Known rows, with every way that one mark hangs from another:
j411{j402{j415 j574 j677{j664} j763 j866}}: [-150 -5 46 -73 -128 -273 -148 -2 -92 -16 296 69 402 -294 -12 421 -84 310 -78 -14 34 625 56 241 123 -5 -65 -9 -12 -175]
j563{j664}: [-1 69 56 -28 123 -17 -63 78 25 8 156 13 -10 96 -23 -12 29 15 87 31 110 80 5 -3 11 -50 -9 -27 7 -35]
j411{j402{j677}}: [154 24 -11 71 -106 -91 5 -13 108 -47 15 47 61 -31 45 212 -15 38 -48 71 -33 225 83 66 79 47 -61 -11 25 -36]
j565{j415}: [-31 84 -8 121 -87 -67 45 -101 -80 34 38 46 -94 -18 -25 16 54 -13 35 80 -28 -107 81 -36 1 -45 -24 12 -5 -34]
j411{j402{j677 j763}}: [72 31 1 9 -141 -121 -9 7 30 -65 148 56 126 -103 43 296 -99 105 -44 60 -37 379 58 129 125 73 -121 -32 62 -62]
j563{j664{j557}}: [6 29 35 -73 85 13 -119 35 -13 55 283 -10 -78 228 -84 -17 -18 32 83 54 90 177 35 1 46 -72 5 -32 105 -59]
j664{j376 j557 j563}: [41 -79 -30 -145 -42 34 -199 -206 -8 81 378 5 -208 292 -251 -156 -140 -28 -113 16 -94 255 190 69 208 4 -38 -11 85 -78]
j565{j415{j402{j677 j763}}}: [-21 61 18 56 -134 -112 -6 -99 -118 27 153 87 -22 -100 -34 54 -100 160 4 64 -103 130 190 55 -16 -69 -137 -3 44 -69]
j565{j415{j402{j677}}}: [42 56 10 105 -110 -86 8 -114 -54 40 48 80 -74 -44 -34 -19 -33 107 -1 74 -100 -4 212 5 -57 -88 -91 15 9 -48]
j402{j411 j415{j565} j574 j677{j664} j763 j866}: [-308 -90 53 -330 80 -294 -302 64 -165 31 501 40 641 -456 -59 204 -145 548 -74 -168 -51 730 177 269 153 -125 -51 -35 -280 -166]
j415{j402}: [76 -2 31 6 5 38 -14 -28 1 -15 -82 25 10 31 8 -76 -52 101 -4 -12 -140 47 93 10 -139 -38 -105 -5 -14 -1]
j557{j664{j376 j532 j563}}: [-47 -35 21 -137 64 -52 -9 -163 -28 24 335 82 -271 350 -229 -88 -14 -56 -142 16 100 262 25 63 87 22 -125 13 -13 -53]
j677{j664{j532 j563}}: [-35 69 48 -96 80 -34 -182 -86 -91 38 313 -11 -150 110 -188 113 -5 -55 -51 37 90 -31 151 9 191 125 29 31 -108 -80]
j763{j402{j411 j415 j574 j677 j866}}: [-141 -83 -19 -129 -125 -140 -66 66 -72 66 220 0 305 -163 -31 135 -50 390 -97 -69 -8 369 45 140 26 -164 22 -22 -203 -106]
j677{j664{j376 j557 j563}}: [-22 -60 -6 -144 144 -39 -241 -86 -25 65 466 -64 -95 220 -241 -108 -84 -49 -30 13 7 218 205 50 218 92 20 15 9 -103]
j565{j415{j402{j411 j763}}}: [-25 103 24 32 -67 -59 12 -85 -151 1 162 80 21 -119 -15 -35 -66 199 47 22 -204 146 164 40 -68 -61 -180 -32 -94 -58]
j563{j664{j376 j532}}: [72 73 61 -86 42 15 -134 -4 -6 20 299 43 -126 355 -179 -10 18 -20 -18 61 61 107 4 45 151 44 -43 -31 -33 -59]
j819{j35}: [76 38 -3 75 -35 18 -89 -66 -22 18 -168 22 36 -45 -67 111 45 -25 23 22 17 109 106 0 -25 -70 -29 -30 -70 47]
j563{j664{j376 j557}}: [48 -13 19 -105 96 14 -155 22 22 49 366 -10 -76 349 -157 -120 -35 8 43 46 34 267 44 41 113 -32 -24 -40 95 -72]
j866{j402{j411 j415{j565} j574 j677 j763}}: [-101 -107 -46 -117 -7 -61 -164 -99 -103 14 228 51 353 -395 -36 63 -151 428 20 -79 -128 438 219 172 -39 -139 -7 -14 -372 -59]
j677{j664{j532}}: [-22 52 37 -63 82 -32 -120 18 -86 17 220 -38 -48 128 -121 137 39 -39 -5 37 87 -49 39 0 131 141 44 28 -81 -55]
j59{j866{j402{j415 j574 j677 j763}}}: [-189 -167 -16 5 -145 -32 34 13 -15 43 20 52 109 -266 -52 12 -78 246 -13 1 -4 338 16 122 77 -100 -69 46 -69 -57]
j866{j402{j415 j677{j664} j763}}: [-104 -97 -44 -30 -11 -68 -161 -111 -142 32 354 6 137 -276 -85 32 -147 220 84 6 70 306 173 133 -68 -40 43 29 -175 -58]
j819{j35 j532}: [92 201 -2 49 -28 25 -56 -122 -46 20 -282 35 51 10 -101 406 125 15 10 13 106 252 143 5 -43 -36 25 -30 -28 69]
j35{j819{j532}}: [195 49 7 -39 65 46 -50 -80 76 -15 -82 5 -48 -1 -96 543 26 84 4 26 139 170 76 9 58 30 110 16 34 75]
j59{j866{j402{j574 j677}}}: [-121 -150 -11 54 -89 -4 73 84 87 22 -104 16 -26 -149 -36 -70 12 144 -12 12 -12 111 19 37 87 -65 -6 82 -40 -27]
j402{j411 j415{j565} j574 j677{j664} j866}: [-207 -97 39 -247 123 -253 -282 42 -66 54 331 28 557 -363 -54 95 -38 463 -77 -155 -46 525 207 188 86 -156 20 -9 -325 -135]
j411{j402}: [134 62 -1 97 -75 -26 35 -29 77 -72 -81 31 46 23 63 184 47 -11 -5 65 -81 142 13 24 9 65 -81 -19 -18 -19]
j376{j664{j532 j557 j563}}: [76 10 -8 -112 -132 9 -192 -163 -47 15 355 -23 -293 370 -249 17 -92 -2 -136 137 -17 111 190 105 224 20 -28 49 90 -80]

Rows:
[47 40 -6 37 -144 -65 -9 -112 -51 -47 76 75 214 -115 48 278 -67 116 -5 51 -73 422 8 129 -4 23 -161 -64 -56 -57]
j411{j402{j415 j763}}
[-145 -28 81 -200 -72 -155 -121 79 -117 -11 273 78 285 -298 -25 49 -184 476 -97 -139 -163 519 124 209 10 -103 -130 -17 -29 -121]
j415{j402{j411 j574 j677 j763 j866}}
[-176 -155 -20 -33 -100 -30 27 37 -22 34 101 56 161 -331 -43 -53 -88 322 1 -39 -68 424 41 138 82 -106 -99 23 -170 -57]
j59{j866{j402{j411 j415 j574 j677 j763}}}
[78 36 38 -133 1 48 -193 -42 -43 68 424 20 -196 484 -240 -9 -28 -4 -23 83 46 207 32 46 188 20 -30 -36 71 -86]
j563{j664{j376 j532 j557}}
[-332 -63 56 -282 6 -302 -243 74 -224 57 602 52 527 -500 -86 190 -175 520 -68 -163 44 742 102 297 155 -100 -21 -24 -147 -198]
j402{j411 j415 j574 j677{j664} j763 j866}
[-154 -101 -16 -77 -182 -142 -59 32 -63 77 113 -6 237 -77 -37 217 -38 294 -115 -19 67 264 9 120 22 -154 59 6 -77 -103]
j763{j402{j415 j574 j677 j866}}
[-330 -95 38 -320 -29 -278 -288 45 -257 95 699 36 476 -395 -135 195 -212 534 -73 -144 30 824 127 300 183 -119 -10 -28 -68 -218]
j402{j411 j415 j574 j677{j664{j557}} j763 j866}
[-224 -13 34 -206 -97 -112 -131 -52 -236 11 411 81 325 -317 -26 -14 -128 392 -18 -131 -94 574 -8 204 -47 -127 -131 -66 -163 -84]
j402{j411 j415 j763 j866}
[-112 -61 -27 -81 -31 -61 -84 11 -101 -9 285 25 165 -363 -45 38 -150 348 26 -70 -62 331 138 152 26 -49 41 19 -193 -71]
j866{j402{j411 j574 j677 j763}}
[9 -10 13 -177 48 -6 -277 -145 -92 81 519 -32 -218 359 -323 6 -74 -61 -94 51 15 160 196 53 293 144 16 19 -16 -118]
j677{j664{j376 j532 j557 j563}}
[-68 -63 -25 -131 -30 -20 -79 10 -38 12 91 -31 276 18 12 -4 35 291 -18 -50 -150 226 56 41 -98 -152 -60 -50 -354 -18]
j763{j402{j411 j415{j565} j866}}
[-152 -60 91 -283 134 -187 -248 119 -51 -42 250 18 469 -245 -16 80 -125 495 -63 -146 -239 503 252 170 43 -78 -135 -17 -230 -110]
j415{j402{j411 j574 j677{j664} j763 j866} j565}
[-137 -66 -11 -145 -32 -70 -80 45 -54 25 39 -28 380 -70 11 122 35 362 -58 -80 -138 275 37 77 -39 -166 -20 -41 -350 -66]
j763{j402{j411 j415{j565} j574 j866}}
[-25 -115 -58 -54 26 -30 -149 -111 -24 30 92 39 288 -326 -32 -22 -68 361 15 -69 -124 279 245 107 -88 -163 48 9 -401 -34]
j866{j402{j411 j415{j565} j574 j677}}
[49 8 33 -94 -140 -147 -219 -102 0 -2 416 40 -57 174 -176 184 -37 91 -141 64 -32 391 176 137 233 90 -42 22 43 -138]
j411{j402{j677{j664{j376 j532 j557 j563}} j866}}
[41 -113 31 -185 162 -87 -277 -43 81 33 143 -9 204 82 -137 27 -123 225 -110 -34 -198 297 373 83 122 -42 -75 9 -128 -94]
j415{j402{j574 j677{j664{j376 j557 j563}}} j565}
[-29 29 27 -145 39 -4 -240 -123 -128 86 436 -31 -216 238 -248 110 -54 -35 -55 60 71 65 183 13 227 103 43 25 -7 -106]
j677{j664{j532 j557 j563}}
[33 32 11 -145 -170 75 -194 -254 -138 106 340 44 -359 313 -261 103 -103 -10 -148 74 -12 69 163 23 216 23 -7 -1 58 -81]
j664{j532 j557 j563}
[-121 54 61 -32 -179 -160 -29 31 -62 -83 72 62 239 -159 42 354 -14 223 -71 -17 -82 417 -66 161 79 28 -90 -11 53 -121]
j411{j402{j574 j763 j866}}
[1 11 21 -80 -66 -188 -170 -55 -35 -19 185 62 391 -145 -29 525 -73 232 -90 46 -33 505 146 185 202 60 -102 -36 -162 -133]
j411{j402{j415{j565} j574 j677{j664{j532}} j763}}
[-166 -56 8 -155 26 -175 -86 219 -31 25 298 -79 248 -95 -42 142 1 311 -57 -66 29 257 63 96 125 -41 80 17 -164 -120]
j763{j402{j411 j574 j677{j664} j866}}
[-55 -24 32 -51 -88 -241 -196 -100 6 10 281 73 270 -157 -100 250 -41 220 -136 -10 -1 533 162 209 153 -11 -30 12 -68 -172]
j411{j402{j415 j574 j677{j664{j376 j563}} j866}}
[-125 -25 44 -114 -73 -264 -196 -10 -45 -36 212 58 490 -259 10 427 -57 333 -83 -17 -49 614 121 218 122 -26 -89 -20 -115 -152]
j411{j402{j415{j565} j574 j677{j664} j763 j866}}
[-196 -62 51 -115 -124 -208 -104 70 -39 38 144 44 176 -209 -44 149 -43 267 -140 -82 61 246 24 144 117 -101 86 48 97 -114]
j402{j574 j677 j866}
[-64 -31 -12 -191 61 -33 -131 -70 -110 -5 222 50 406 -239 17 35 -124 303 18 -86 -183 466 115 130 -6 -94 -172 -105 -332 -21]
j402{j411 j415{j565} j763}
[19 10 22 -91 94 -32 -154 -3 -46 13 304 -38 -51 245 -195 31 21 -64 -44 29 36 40 52 40 195 180 17 22 -89 -67]
j677{j664{j376 j532}}
[-152 -59 -16 -101 78 -103 -137 57 -111 -11 390 -18 207 -369 -70 61 -132 327 63 -71 -11 343 170 149 59 6 76 35 -230 -98]
j866{j402{j411 j574 j677{j664} j763}}
[121 -18 26 -109 157 53 -95 -7 70 -55 -100 17 216 5 47 -139 -23 233 6 -69 -338 138 225 -7 -132 -78 -180 -49 -305 33]
j415{j402{j411} j565}
[-134 -111 -42 -116 53 -112 -196 -51 -141 30 470 15 312 -366 -129 6 -173 372 34 -80 -33 518 197 215 40 -33 33 10 -305 -116]
j866{j402{j411 j415 j574 j677{j664{j376}} j763}}
[-158 -45 -9 -102 -91 -75 -35 52 -102 44 125 -18 289 -107 -10 107 10 341 -56 -76 -59 287 -24 98 -41 -144 6 -31 -248 -89]
j763{j402{j411 j415 j574 j866}}
[-322 -141 40 -303 -26 -275 -334 -7 -188 82 469 16 501 -251 -117 308 -166 445 -99 -86 29 674 157 247 169 -132 3 -5 -41 -185]
j402{j415{j565} j574 j677{j664{j557}} j763 j866}
[-67 -104 -20 46 -17 88 94 64 65 -13 -64 3 -69 -98 -14 -257 48 122 64 -7 -121 96 5 -9 -5 -47 -75 44 -180 23]
j59{j866{j402{j411}}}
[-81 -86 2 -105 156 -89 24 -104 38 10 277 53 -149 212 -147 -193 -23 -45 -75 -22 89 326 38 59 9 -33 -118 11 13 -40]
j557{j664{j376 j563}}
[-41 14 28 -55 -149 -113 -105 -113 -52 -71 65 82 325 -110 56 259 -19 230 -39 6 -161 478 33 145 -38 -48 -181 -53 -129 -60]
j411{j402{j415{j565} j763 j866}}
[23 -28 -1 -141 53 -1 -215 -43 -89 60 430 -59 -116 380 -258 33 -27 -47 -49 51 18 145 84 43 235 159 29 15 13 -92]
j677{j664{j376 j532 j557}}
[79 -16 -8 -183 -157 78 -240 -283 -92 101 451 43 -358 465 -353 -26 -130 -41 -196 64 -80 177 178 75 301 74 -42 -7 53 -93]
j664{j376 j532 j557 j563}
[-13 -85 -60 -20 81 -33 -152 -96 -73 39 327 1 139 -279 -73 -140 -76 245 98 -32 -9 257 231 89 -111 -74 68 24 -340 -37]
j866{j402{j411 j415 j677{j664}}}
[-11 -37 22 -30 -147 -192 -122 -73 45 -20 -22 90 378 -177 35 320 8 284 -124 -8 -96 449 111 159 39 -105 -63 -14 -120 -100]
j411{j402{j415{j565} j574 j677 j866}}
